What can hang from each mark
K: H
F: H
H: C K
Z: A C E
E: Z
A: B
C: H V Z
B: A

Known rows, with every way that one mark hangs from another
{C {H K}}: -0.613 -0.655 -2.776 0.437 -2.919 1.039 1.370 0.881 -0.041 0.639 0.134
 -3.420 1.715 0.037 -0.036 -2.888 -0.053 0.834
{C {H K} V {Z {A B} E}}: 2.074 -3.799 -1.339 -4.425 -1.058 0.332 -2.523 2.616 0.274 0.241 4.600
 -2.071 5.839 2.109 0.229 -0.577 -4.090 -0.867
{F {H {C V {Z E}} K}}: -0.795 -2.550 -4.358 -0.463 -2.981 -0.982 -2.480 1.860 1.301 3.605
 -1.053 -2.162 0.477 1.662 1.054 -1.412 -2.323 0.144
{K {H C}}: 0.134 -0.332 -2.498 -0.236 -1.108 -0.287 -1.268 0.041 0.088 2.750 -3.179
 -2.806 -1.173 0.456 0.857 -1.819 -0.855 1.142
{B A}: 0.286 -1.210 0.244 -1.305 2.336 0.611 -1.858 -0.596 -0.308 -1.271 0.842
 -1.366 1.327 -0.011 -0.555 1.224 -0.549 0.575
{Z {A B} {C H V} E}: 2.389 -1.984 0.169 -6.322 1.972 -0.452 -4.456 1.241 1.497 -0.830 3.256
 -1.551 4.516 1.430 0.740 1.490 -3.337 1.786
{F {H C}}: -0.248 -0.266 -2.362 0.231 -2.160 -0.294 -1.970 0.504 1.161 2.725 -2.057
 -2.154 -1.391 0.311 0.356 -1.018 -1.066 0.996
{H K}: -1.076 -0.727 -1.988 0.711 -1.302 -0.525 1.277 0.336 0.132 1.029 0.033
 -1.681 0.136 -0.484 0.542 -1.296 0.983 0.305
{F H}: 0.412 -0.273 -1.628 0.728 -1.541 0.724 -0.616 0.269 0.811 0.943 -0.262
 -1.968 -0.763 0.438 0.652 -1.164 -0.633 0.458
{H {C V} K}: -1.881 -1.367 -3.435 -0.682 -3.704 -1.278 -1.190 0.624 0.707 4.024
 -2.299 -1.814 0.059 0.128 -0.726 -1.730 -0.820 0.656
{K H}: 0.856 -0.360 -1.697 0.219 -0.398 0.688 0.035 -0.159 -0.190 0.885 -1.404
 -2.663 -0.563 0.575 1.157 -1.984 -0.448 0.616
{C {H K} V Z}: -0.240 -2.410 -3.052 -0.791 -4.385 1.260 -0.347 1.816 -0.184 1.230 0.961
 -1.455 3.607 3.020 -0.097 -2.858 -3.051 -1.036
{K {H {C V Z}}}: 0.361 -1.527 -2.656 -1.048 -2.027 -0.126 -2.358 0.660 0.031 3.097 -2.666
 -1.614 0.059 2.387 0.791 -1.838 -2.788 -0.076
{H {C V {Z A E}} K}: -0.590 -3.224 -3.033 -2.920 -0.905 -2.406 -2.956 2.390 0.518 2.935 0.318
 -0.748 1.963 1.504 0.536 0.317 -2.817 -0.339
{F {H {C V {Z A E}} K}}: -0.079 -2.897 -3.991 -1.592 -2.238 -1.197 -3.012 2.176 1.289 3.278 0.057
 -2.537 0.795 1.701 1.107 -0.923 -2.861 0.195
{F {H {C {Z {A B} E}} K}}: 0.683 -2.299 -2.385 -1.713 -0.603 -1.391 -2.910 1.763 1.300 2.777 1.064
 -2.729 0.983 0.605 1.578 0.051 -1.905 0.358
{E {Z {C H V}}}: 0.044 -1.139 -1.961 -2.006 -1.151 -0.382 -2.795 -0.188 -0.452 -0.997
 -0.486 0.124 0.689 3.185 0.843 0.335 -2.994 0.219

Rows
0.796 -2.823 -1.811 -2.328 -1.509 0.908 -2.088 2.353 -0.068 -0.228 1.577
 0.066 4.338 3.029 0.015 -0.789 -3.986 -1.109 | {C H V {Z E}}
1.610 -1.464 -0.465 -3.637 1.061 -1.193 -3.005 -0.044 -0.329 -1.379
 2.553 -1.534 1.628 1.846 1.607 1.498 -2.384 0.625 | {E {Z {A B} {C {H K}}}}
2.020 -2.365 -1.267 -3.535 0.181 -0.700 -3.889 1.073 0.346 2.495 -0.125
 -1.978 1.662 1.720 0.940 -0.267 -3.502 0.054 | {K {H {C V {Z {A B} E}}}}
-0.531 -1.426 -1.160 -1.608 -1.915 -0.995 -3.024 0.992 0.227 2.783
 -1.566 1.314 0.781 2.204 -0.406 0.166 -2.961 -0.854 | {H {C V Z}}
1.075 -1.790 -2.242 -2.126 -1.293 -0.319 -2.881 0.981 0.007 2.849 -1.532
 -2.000 0.343 2.392 0.858 -1.372 -3.329 0.023 | {K {H {C V {Z A}}}}
-0.535 -1.462 -3.402 -0.644 -4.940 1.568 0.410 0.934 0.268 1.501 0.053
 -3.278 2.551 0.915 -1.169 -3.688 -1.565 0.474 | {C {H K} V}
0.368 -2.388 -2.960 -4.662 0.650 -0.969 -2.784 2.130 1.267 -0.289 1.667
 -2.447 3.416 1.855 1.371 -0.009 -2.669 2.056 | {Z A {C {H K} V} E}
-1.630 -2.083 -3.205 -0.811 -3.216 -1.487 -1.781 1.342 0.351 3.803
 -1.571 -0.365 0.918 1.792 0.113 -1.095 -2.018 -0.544 | {H {C V Z} K}
-0.674 -2.509 -2.470 -2.072 0.709 -2.806 -2.116 2.390 0.313 2.300 0.368
 -0.821 1.257 0.772 1.465 0.991 -1.544 -0.093 | {H {C {Z A E}} K}
2.141 -1.244 1.662 -5.385 5.043 -2.002 -3.940 0.748 1.428 -1.333 3.219
 -0.014 2.588 0.406 1.999 3.641 -1.442 1.599 | {Z {A B} C E}
1.064 -1.239 -1.885 -1.488 0.033 -0.649 -2.217 0.943 -0.144 2.247 -1.544
 -2.054 -0.236 1.803 1.554 -0.818 -2.326 0.255 | {K {H {C {Z A}}}}
1.956 -1.860 -0.922 -2.855 1.429 -1.035 -3.218 1.045 0.196 1.969 -0.036
 -2.099 1.071 1.147 1.666 0.248 -2.553 0.305 | {K {H {C {Z {A B} E}}}}
-0.414 -2.186 -1.499 -2.270 -0.522 -1.643 -3.658 1.623 0.397 2.271
 -1.090 1.409 1.419 1.910 -0.017 0.990 -3.072 -0.780 | {H {C V {Z E}}}
1.269 -2.554 0.185 -4.429 0.745 -1.788 -4.791 1.663 0.585 2.017 1.279
 0.848 2.549 1.500 -0.168 1.986 -3.818 -0.704 | {H {C V {Z {A B} E}}}
1.714 -1.998 -0.842 -4.354 -0.228 -0.850 -3.600 0.019 -0.106 -0.886
 2.512 -1.504 2.208 2.421 0.933 0.975 -3.366 0.352 | {E {Z {A B} {C {H K} V}}}
